In the rows, zero is written as 128.
Known rows, with every step that occurs:
M -> U -> S -> P: [118 136 138 133 182 199 136  94 145 184  94 148 135 112 109 111 148 130
 153  99 108 130  71 164  93 132 180 161 159 101 154 157 160 179 108]
R -> P: [165 138 109 128 144 165  77  80 121 163 104 167  98 160 124 128 135  54
 115 109 112 112 104 149  97 154 145 150 151 112 146 145  92 110 126]
S -> V -> R: [176 172 122 147 110 178 109  99 105 135  53 151 131 166 117  88  97  71
 120 118 131 133  80 148 107 142 148 105 125 136 158 144  88 153 135]
S -> V: [160 152 115 158 123 181 100  62 120 152  74 154 121 160  98 103 121  74
 117 124 127 113  83 152 116 140 173  97 117 128 158 145 100 121  98]
D -> U -> V: [146 119 123 161 116 206  89  63 148 169  90 135 110 106  72 149 117  87
 135 147 149 122 128 144 130 157 169 155 136  84 131  94  98 135  95]
M -> V -> R -> U -> S: [133 192 174 138 108 171 129 159 126 174  99 130 141 146 109  91 120 128
 167 133 109 170  88 160 134 138 139 170 157 127 154 103  82 179 154]
V -> D -> U: [147 108 104 125 119 196 107  99 129 175  90 129  99 153  83 147  83  81
 119 141 170 136 109 127  96 145 192 152 116  78 132 114 129 117 125]
U -> P: [134 142 103 132 141 177 112  64 150 188 102 178  68 154 102 105 130  52
 118 107 104 131 125 133  92 149 167 143 126  89 164 107 104 132 109]
D -> M -> R: [114 158 119 128 134 161 117  85 104 191  87 135  78 145  95 114  95  98
  73 100  92 131 121 149  95 143 197 146 101  89 167 113 132 113 145]
M -> V -> U: [152 133 145 120 122 187 157  71 130 174  94 127 112 145  88  96 122  66
 150 154 116 128 108  96 103 180 196 129 154  96 122  90 107 132 125]
S -> V -> R -> P: [188 174 137 134 118 151  91 105  96 128  63 168 137 175 149  89  95  43
 121 116 131 123  98 164 107 164 124 128 141 131 146 171  78 147 139]
S -> U -> V: [146 112 133 164 102 207 113  62 173 155  94 115 112 111  98 130 124  88
 131 117 145 134 104 157 115 155 163 148 139 123 171  82  94 124 116]
U -> V -> R -> P: [175 158 146 132 107 168  80 126 114 150  76 168 114 138 150 126 119  63
 128 129 115 122 121 148 100 174 116 165 145  95 149 122  73 143 148]
V -> D -> U -> S: [123 137 112 122 118 197 122 124 131 182 103 139 119 145 104 148 102 109
 141 143 156 148 120 146 120 156 179 154 125 104 148 122 135 147 142]
R -> U -> S: [108 173 128 157 128 189 116 123 147 188 122 139 117 140 111 141 130 130
 160  94 101 147  94 185 122 124 146 166 153 127 170 125 106 141 134]
D -> P: [143 133  86 146 124 179  85  65 124 174  86 154  61 165 118 118 123  88
 120 105 120 135  93 133 110 133 149 104 124  96 142 149 114 107 103]
M -> R -> U: [132 151 132 148 117 168 119 130 120 183 112 134  96 153  78 141  97 119
 124 107 111 145  86 186  96 109 180 160 124  99 145  98 113 130 112]
V -> U: [157 133 104 127 125 188 154  72 140 179  98 138  91 130 104 127  98  67
 135 117 114 133 117 118  88 169 188 131 153  99 133 114 117 119 132]
S -> D: [140  94  89 171 127 176 127  72 139 160  78 139  75 125  80 133 121  91
 116 107 134 138  76  97 107 119 177 135  86 133 131 123  88 115 133]
M -> U: [147 109 103 133 142 185 142  90 131 171  99 143 114 131  79 112 121 103
 143 102 109 115  85 150  86 124 190 134 151 100 151 109 127 134  99]
M -> R: [137 142 109 140 125 165 113  93 112 178  99 163  82 166  93 123 110  92
 101 119  99 124  96 149 106 119 188 132 114 100 150 105 113 131 123]
M -> U -> V: [141 104 135 145 117 191 133  94 142 174  83 142 119 107  91 131 138 120
 148 127 121 115 102 157  94 152 178 148 149  84 151  92 120 141  89]
S -> U -> R: [152 139 114 147 127 198 138  80 143 147 121 101  85 135 115  97  95  75
 137  80 129 141  98 159 107 148 162 155 137 139 186  92  87 134 128]
M -> V -> R -> U: [154 157 162 142 103 173 123 141 125 162  86 124 126 148  92  94 106 104
 153 131 128 157  77 133 106 124 144 158 143 104 146 100  73 154 138]
D -> U: [154 122  97 152 136 197 102  60 131 166  97 139 101 138  70 139 110  76
 141 116 154 132 112 137 123 127 180 141 140 103 129 115 107 127 103]
D -> U -> S -> R -> P: [147 159 137 120 179 180  92  79 111 146 101 145 163  99  95 139 122  74
 147 120 131 138 127 174 140 163 140 170 170 126 108 137  77 170 121]
S -> V -> D: [152 139 125 134 102 179 109 104 117 161  55 137 115 178 110 110  98  79
 101 143 146 123  85 140  86 156 174  98  91 115 156 153 126 116 124]
R -> U -> P: [129 149 125 143 132 174 116 100 154 190 116 152  87 148  93 120 114  75
 143 102 121 148 116 166  80 133 157 172 140  85 151  94 101 127 109]
V -> P: [117 134  94 145 139 194  94  79 172 166  65 142  49 124 105 128 121  76
 135 137 117 148 101 110  89 126 159 125 128 124 162 148 105 113 124]
V -> R: [165 155  96 135 122 181 110 113 123 156  75 157  90 154 122 106 105  78
 122 110 102 138  95 127 106 128 140 133 136 112 164 120  87 142 159]
R -> U -> V -> D -> M: [106 131 157 135  74 184 109 136 136 201  54  86 112 116 112 151  86 132
 106 127 147 155 122 153  58 184 172 191  97  61 160 120 134  97 151]
D -> R: [134 122 110 145 129 181  91  78 124 165  83 158  95 168 109 117 137 106
  99 126 115 122  83 138  96 111 135 132 127 132 163 118  99 117 123]
R -> U -> S -> V -> D: [119 174 163 140  91 176 130 152 135 175  81 120 155 155 121 126 100 129
 138 131 149 155  87 197 104 162 158 135 114 124 162 156 128 142 130]
V -> D -> M -> R -> P: [117 150 139  82 131 141  99 133  88 189  77 140  91 175 139 140  73  81
  66 118 123 133 132 152  52 184 190 166  82  67 147 149 146 103 173]
U -> S: [126 164 105 151 136 193 107  92 138 179 111 171 107 143 110 122 145 108
 133 110  87 135 101 148 133 135 157 136 143 132 182 125 103 143 142]
R -> U -> V: [134 136 148 173  93 192 102 108 154 182  95 121 111 114  99 153 126 117
 141 121 128 129 103 171 100 144 150 169 133  93 153  94  89 112 105]
S -> D -> R -> U: [127  85 130 182 109 165 127 119 138 155  69 110  95 127  86 146 119 144
 128 112 156 155  61 136  87 104 144 171  95 142 123 113  88 117 118]
S -> D -> R: [133  79 108 173 122 167 119  83 128 150  60 142  82 141  93 128 130 115
 106 127 137 133  67 102 103 106 154 132  87 146 135 106  93 117 124]
V -> D -> R -> U -> S: [ 93 146 157 128  99 172 119 178 134 183  93 129 120 164 126 150 115 165
 125 137 136 163  85 180  84 129 129 168 130 131 176 120 127 140 146]
M -> V: [139 132 135 139 129 185 108  69 132 177  93 149  98 159  85  86 147  77
 124 148 107 117  82 107 120 141 177 124 124 111 153 103 100 126 116]

Rows:
[169 145 125 144 114 187 150  60 132 154  70 132 120 139 105 103  93  65
 138 129 132 120 106 143  97 190 194 100 146 120 133 143 114 128 105]	S -> V -> U
[158 153 119 132 145 169 100  89 105 157 117 151  81 157 152 108 114  48
 123  84 104 120 132 159  92 157 139 165 142 107 157 138  76 127 120]	U -> R -> P
[148 144 110 161 140 198 118  70 118 169 112 122  83 140  98 111  92  78
 148 101 138 136 130 147 112 155 175 161 140  97 146 104  95 145  97]	D -> U -> R
[160 147 133 127 121 177 120 115 116 164  74 146 106 161 101  75 121  71
 130 148 112 136  82  97 116 141 157 129 131 108 149  90  75 159 156]	M -> V -> R
[118 120 126 166 118 209  82  70 172 166  58 119  79  84  83 150 124  90
 156 170 163 142 135 115 104 158 165 156 136  94 133 116 102 132  98]	D -> U -> V -> P
[166 152 164 123 120 168 109 102  92 140  86 115 130 172 130 106  59  56
 133 136 184 124 135 176  84 195 169 159 116  96 122 158 103 144  93]	S -> V -> D -> U -> R -> P
[121 123  97 170 127 177 133  95 146 169  89 156  94 120  99 130 145 115
 143 111 108 147  80 120 138 131 168 143 100 155 150 129  99 145 146]	U -> S -> D
[134 120 132 130  86 187  97 120 138 182  70 138  95 148 111 143 115  99
 102 153 137 128 109 120  79 169 171 143 100  76 159 113 117 108 136]	U -> V -> D
[139 161 135 126 127 168 126 102 107 174  49 129 106 144 114  67 110  82
 108 123 111 146 104  99  99 167 159 145 114  95 158 108  97 138 176]	D -> M -> V -> R
[114 130 106 113 120 179 112 108 118 194  60 125  83 153 113 120  87  91
  82 112 129 134 113 114  57 167 184 144  84  86 171 139 144  96 170]	V -> D -> M
[144 126 111 146 144 187 106  56 150 172 105 159  87 141  72 118 111  45
 144 116 144 137 143 140 110 145 186 161 143  75 138  90 107 133  98]	D -> U -> P
[107 125 155 122 106 163 115 147 156 188  83 138  93 174 112 130  97 105
 106 139 152 158 110 161  50 141 144 180 113  85 160  98 127 122 125]	V -> D -> R -> U -> P
[114 131 133 141 139 180 102  75 163 167  65 124  61 137  98  92 144  77
 149 167 120 143  93  81  99 134 172 125 123 124 157 123  97 125 115]	M -> V -> P
[118 146 134 134 137 173 113  67 121 193  74 125 100 146  91  83 132  80
 100 130 107 127 105 101 101 165 188 140 108  91 159 108 110 111 140]	D -> M -> V
[141 125 118 141 149 181 157 100 118 168 105 127  98 133 108  92 108 108
 152  86  97 119  98 166  81 143 181 146 153 100 160  97 110 151  93]	M -> U -> R
[112 155 125 146 172 204  97  71 145 191  94 151 112 127 130 119 164 102
 137 100  96 132  86 136 112 134 161 156 137 115 165 168 141 157 138]	U -> S -> P
[ 97 150 116 129 148 182 147  98 127 192  94 137 133 109 104 109 122 138
 136  81  93 138 110 172  95 157 188 159 145 110 174 124 151 142 135]	D -> M -> U -> S
[163 151 136 118 137 178 147  84 114 161 113 130  87 137 159 114  78  46
 147 101 108 131 146 148  72 212 162 169 176  97 129 126  93 129 126]	V -> U -> R -> P
[163 155 121 149 105 182 118 143 127 159  87 133 108 145 104 120  85  96
 141 100 125 153  84 160  94 119 141 162 140 111 153 117  77 138 147]	V -> R -> U
[119 121 140 152 136 140 103 104 122 148  84 163 111 145 136 135 156 115
 129 122 127 138  86 140 118 138 118 160 117 166 137 142  90 146 147]	U -> S -> D -> R -> P
[ 96 136 149 116  91 166 113 133 110 206  50 120  92 139 118 139  83 120
  70 148 126 136 134 136  66 195 196 160  66  53 161 100 151 117 162]	U -> V -> D -> M -> R
[164 145 120 113 167 169  91  74 111 139  79 156 135 121 110 128 122  54
 112 109 112 119  98 143  96 154 135 137 144 117 123 144  68 124 124]	S -> R -> P
[179 155 109 113 132 161  96 115 108 145  81 172 107 163 145 116 106  48
 124 104 115 121 107 143  96 146 127 150 151 113 144 142  76 132 157]	V -> R -> P
[132  90 147 115 104 191 138 136 135 180  69 134 125 125  97 134 107 122
 128 153 141 121  96 144  65 170 189 148 122  66 146  92 140 135 109]	M -> U -> V -> D
[127 111 160 106 103 171 110 113 117 165  62 136 111 187 103  97 129 112
 102 184 145 131  74  97  78 138 162 126  98 106 152  89 117 121 134]	M -> V -> D -> R
[136 113 171 110  95 154  73 129 119 157  60 151 112 165 151 149 134 100
  90 168 150 117 114 145  66 176 115 162 116  98 157 121 113 118 137]	U -> V -> D -> R -> P
[104 146 119  98 117 150 121 129  99 204  68 129  80 168 108 127  72 100
  70 128 121 144 119 137  62 165 207 149  66  73 155 123 160 113 168]	V -> D -> M -> R
[118  77 161 117  92 178 134 141 131 167  60 130 134 142 107 138 119 149
 114 165 152 123  91 157  54 156 156 153 128  94 151  85 139 141 112]	M -> U -> V -> D -> R
[153 148 115 136 129 199 173  80 125 173 111 119  75 131 130 101  82  74
 147 107 103 137 133 135  80 189 178 145 159 103 143 104 104 134 126]	V -> U -> R
[148 152 128 117 143 147  91 102 101 166 111 176  91 169 118 132 119  66
 104 108 105 116 110 167  98 135 166 157 134  96 142 129 113 128 127]	M -> R -> P
[113 111 139 122  86 196 114 106 160 179  57  81 113 108 118 135  89  98
  99 126 164 150 122 138  75 204 175 170  90  94 176  95 135 102 172]	S -> U -> V -> D -> M
[100 121 130 171 119 146 144 121 115 189  73  90  86 108  84 141  77 136
 108  90 132 166  98 145  86 132 201 186  65 102 121 113 117 117 144]	S -> D -> M -> R -> U
[161 144 127 138 140 180 114  80 138 133 130 115  96 149 140 106  99  46
 144  67 134 129 119 176  99 163 145 181 160 132 171 105  78 131 127]	S -> U -> R -> P
[122 147 176 124 159 195 149  68 150 197  92 127 137 120 124  92 155  92
 166 147 103 146 102 109 114 193 192 157 156  92 128 134 137 179 132]	M -> V -> U -> S -> P
[149 162 130 138 119 169 121 140 143 176  86 148  93 151 113 105  87  73
 148  99 116 164 116 159  87 141 141 184 150  85 155  95  88 149 139]	V -> R -> U -> P
[113 172 163 143  88 170 108 141 117 181  69 119 129 171 143 123  95 140
 146 129 158 168  82 195 115 164 144 122 111 105 139 182 140 133 113]	R -> U -> S -> V -> D -> P
[160 108 118 167 148 166 130  81 116 147 101 113  83 119 104 125  88  62
 155  97 162 134 124 128 108 162 161 194 111 107  95 130  73 142 108]	S -> D -> U -> R -> P
[139  91  84 170 117 174 115  64 126 164  59 132  45 140 103 125 118  99
 117 104 141 142  76  98 128 134 162 113  83 111 108 154 105 114 116]	S -> D -> P
[163 187 154 154 105 157 130 128 129 158  67 138 132 155 116  79  83  69
 152 114 132 157 110 185  87 153 143 148 137 102 148 120  81 159 114]	S -> V -> R -> U -> P
[154 141 164 128 132 189 175  80 117 175 111 107  88 138 121  70 104  71
 153 138 104 134 126 109  96 198 192 140 148  95 131  77  92 147 119]	M -> V -> U -> R
[129 153 116 160 129 180  94  62 159 152  43 131  76 138 113 103 120  69
 136 147 136 142  91 127  93 140 162  95 116 142 158 171 103 119 103]	S -> V -> P
[126 160 115 135 158 196 116  90 123 163  89 155 137 103  96 128 139 106
 129 108  88 139  92 148 134 141 142 129 145 138 154 121  83 163 142]	U -> S -> R
